Known rows, with every way that one mark hangs from another:
[neke nelad]: 0.39  0.25  0.00  0.08  0.07  0.75  1.54  -0.65  0.47  0.76  -1.45  -0.36  0.29  -1.39  1.20  1.23  -1.54  1.77
[nimin kava]: -0.06  1.32  -0.52  -0.94  -1.02  1.92  0.10  -0.54  -0.24  -0.06  0.21  -1.11  0.50  -1.44  1.42  0.73  0.12  -0.09
[neke teru vilel]: -1.77  1.07  1.57  0.69  0.03  2.47  -0.90  -0.25  1.16  0.97  -0.61  -0.32  1.09  0.09  1.42  1.40  -0.35  2.70
[nelad [mefezeg [nimin [kava talip]]]]: -1.05  1.92  -1.20  -2.59  -3.10  4.29  1.05  1.17  -2.40  -0.59  1.12  -1.81  0.36  -2.30  1.06  0.34  1.38  -1.52
[vomoli [neke teru [vilel mefezeg]]]: -3.02  1.39  -0.44  2.26  -0.76  4.23  0.55  0.76  2.05  0.71  -0.97  -0.60  2.56  -0.84  1.45  1.34  -0.28  1.08
[vomoli [neke teru]]: -1.56  -0.21  0.48  -0.55  -0.66  1.90  0.27  -1.25  0.25  0.22  0.69  -0.46  2.26  -1.36  1.31  0.63  -1.35  1.44
[teru [neke [nelad [mefezeg nimin vilel]]]]: 0.15  -1.31  -2.36  -2.31  -1.30  3.35  3.79  -0.35  0.33  0.34  0.72  -1.01  1.94  -2.29  1.88  0.46  -0.85  -0.60
[nimin [kava talip] mefezeg]: -0.52  2.69  0.25  -1.94  -2.84  4.60  -1.13  1.58  -1.60  -0.61  -0.05  -1.09  0.40  -2.47  2.42  0.87  1.80  -0.48
[nelad [mefezeg [nimin kava] vilel]]: 0.02  1.97  -2.05  -1.92  -2.19  2.88  1.77  -0.29  0.55  -0.20  2.25  -2.25  0.78  -2.52  1.84  0.08  1.09  -0.66
[vomoli [neke nelad teru [vilel mefezeg]]]: -3.11  2.02  -0.58  2.23  -0.72  3.87  1.36  0.94  3.75  1.14  -2.61  0.16  2.73  -1.80  1.89  1.97  -0.95  2.14
[vilel mefezeg]: -0.24  0.14  -0.13  1.91  0.11  2.37  0.87  0.50  0.05  0.10  -1.00  -1.56  0.31  -1.04  0.76  0.94  -0.40  0.10
[nelad [mefezeg nimin vilel]]: 0.56  0.23  -1.38  -0.97  -1.14  2.02  2.46  -0.60  -0.51  0.16  2.23  -2.33  0.38  -1.49  1.24  0.00  0.11  0.20
[nimin [kava talip] [mefezeg vilel]]: 0.79  3.75  -0.67  -1.67  -3.16  4.54  -0.63  0.91  -0.28  -0.29  2.43  -1.23  0.41  -3.46  3.13  0.83  2.13  -0.02
[talip kava]: -0.30  -0.54  -0.99  -0.61  0.22  1.21  1.05  -1.71  -0.58  0.20  2.03  -1.30  0.22  0.17  1.69  1.06  -1.35  0.77
[neke nelad teru [vilel mefezeg]]: -2.67  2.32  1.17  2.56  0.19  3.38  0.06  1.37  4.19  1.19  -3.39  0.04  1.53  -1.49  1.80  2.34  -0.56  3.22
[teru [neke nelad]]: 0.07  -1.98  -0.88  -1.16  -0.09  2.43  2.10  -0.55  -0.36  0.51  -1.37  0.16  1.64  -1.24  1.41  1.08  -1.80  -0.06
[nimin kava [mefezeg vilel]]: 0.51  2.78  -0.71  -1.24  -1.90  3.17  -0.38  0.19  1.27  -0.26  1.03  -1.60  0.86  -2.68  3.19  0.57  1.52  0.25
[teru neke]: 0.23  -2.62  -0.71  -1.22  -0.14  2.73  1.26  -0.74  -2.09  0.08  0.23  -0.59  1.43  -0.27  1.00  0.47  -1.12  -1.13
[mefezeg [nimin [kava talip]] vilel]: 0.45  2.82  -2.57  -2.49  -3.14  2.02  1.84  -0.45  -1.02  -0.36  5.56  -1.39  0.84  -3.39  2.16  0.30  0.29  -0.51

Rows:
-0.37  0.43  -3.08  -3.27  -2.27  4.14  3.16  -0.03  1.41  -0.03  0.72  -1.00  2.30  -3.30  2.45  0.53  0.14  -1.45 -> [teru [neke [nelad [mefezeg [nimin kava] vilel]]]]
-2.50  1.62  0.13  0.40  -1.18  4.80  1.01  0.56  2.42  1.46  -3.28  0.02  2.12  -1.08  1.53  1.64  -0.04  2.35 -> [vomoli [neke [nelad mefezeg] teru vilel]]
-1.73  3.20  -0.06  -2.26  -1.89  2.80  0.90  -0.08  4.21  0.14  0.37  -0.97  1.83  -4.07  2.73  1.10  0.31  2.18 -> [neke [nelad [mefezeg [nimin kava] vilel]] teru]
-1.95  1.40  -1.89  -0.27  -1.41  2.05  1.56  0.79  0.54  -0.87  0.41  -2.03  1.40  -2.24  1.43  0.43  -0.15  -1.42 -> [vilel [mefezeg [nimin kava]]]
0.16  1.83  -2.51  -1.96  -1.85  0.67  1.93  -1.23  0.51  -0.32  4.15  -1.76  1.18  -2.60  2.21  0.06  -0.32  -0.25 -> [mefezeg [nimin kava] vilel]
-4.30  1.52  -1.70  0.88  -1.26  2.82  2.74  0.90  3.20  0.53  -1.15  -0.36  3.50  -1.98  1.98  1.37  -1.70  1.52 -> [vomoli [neke nelad teru [vilel [mefezeg nimin]]]]
-0.49  1.66  -0.09  -0.38  -1.24  3.67  1.42  -0.80  3.29  1.07  -0.23  -0.35  2.05  -3.18  2.06  1.20  -0.29  2.72 -> [vomoli [neke [nelad [mefezeg vilel]] teru]]
-2.05  1.86  1.94  0.70  -0.22  4.28  -0.31  0.97  2.87  1.52  -4.03  -0.12  0.82  -0.78  1.48  2.05  0.36  3.35 -> [neke [nelad mefezeg] teru vilel]
-2.61  1.64  1.32  2.57  0.14  3.76  -0.78  1.12  2.47  0.76  -1.78  -0.74  1.30  -0.52  1.41  1.72  0.15  2.12 -> [neke teru [vilel mefezeg]]
-3.04  0.83  -3.59  -0.69  -1.73  4.44  3.01  1.74  1.89  0.03  -1.61  -0.49  3.05  -1.95  2.26  1.28  -0.50  -1.87 -> [teru [neke nelad [vilel [mefezeg [nimin kava]]]]]
-3.24  1.35  0.80  -0.52  -0.74  3.08  1.10  0.84  2.24  0.94  -2.68  -0.62  1.53  -0.95  1.60  1.42  -0.39  2.72 -> [neke [nelad [mefezeg nimin]] teru vilel]
-0.42  1.40  -0.26  1.03  -0.50  3.96  1.35  0.97  0.96  1.59  -3.82  -0.63  -0.05  -0.17  1.01  1.61  0.44  1.80 -> [neke [nelad mefezeg] vilel]
-2.53  -0.91  -2.87  0.30  -0.78  3.56  3.69  1.39  0.85  0.41  -1.58  -0.50  2.66  -0.92  1.66  1.20  -1.49  -1.01 -> [teru [neke nelad [vilel [mefezeg nimin]]]]
-3.64  1.14  -0.98  -0.86  -1.63  3.64  2.38  0.47  1.89  0.87  -1.87  -0.47  2.84  -1.27  1.68  1.05  -0.79  1.77 -> [vomoli [neke [nelad [mefezeg nimin]] teru vilel]]
-1.36  -0.35  -1.81  1.55  -0.20  4.73  2.30  1.44  1.45  1.00  -3.00  0.04  1.95  -0.75  1.55  1.79  -0.74  -0.37 -> [teru [neke nelad [vilel mefezeg]]]
-4.00  3.86  -0.43  -0.09  -2.62  4.78  -0.18  2.24  1.35  -0.26  1.09  -0.88  2.03  -2.48  2.04  1.47  0.97  0.30 -> [neke teru [vilel [mefezeg [nimin [kava talip]]]]]
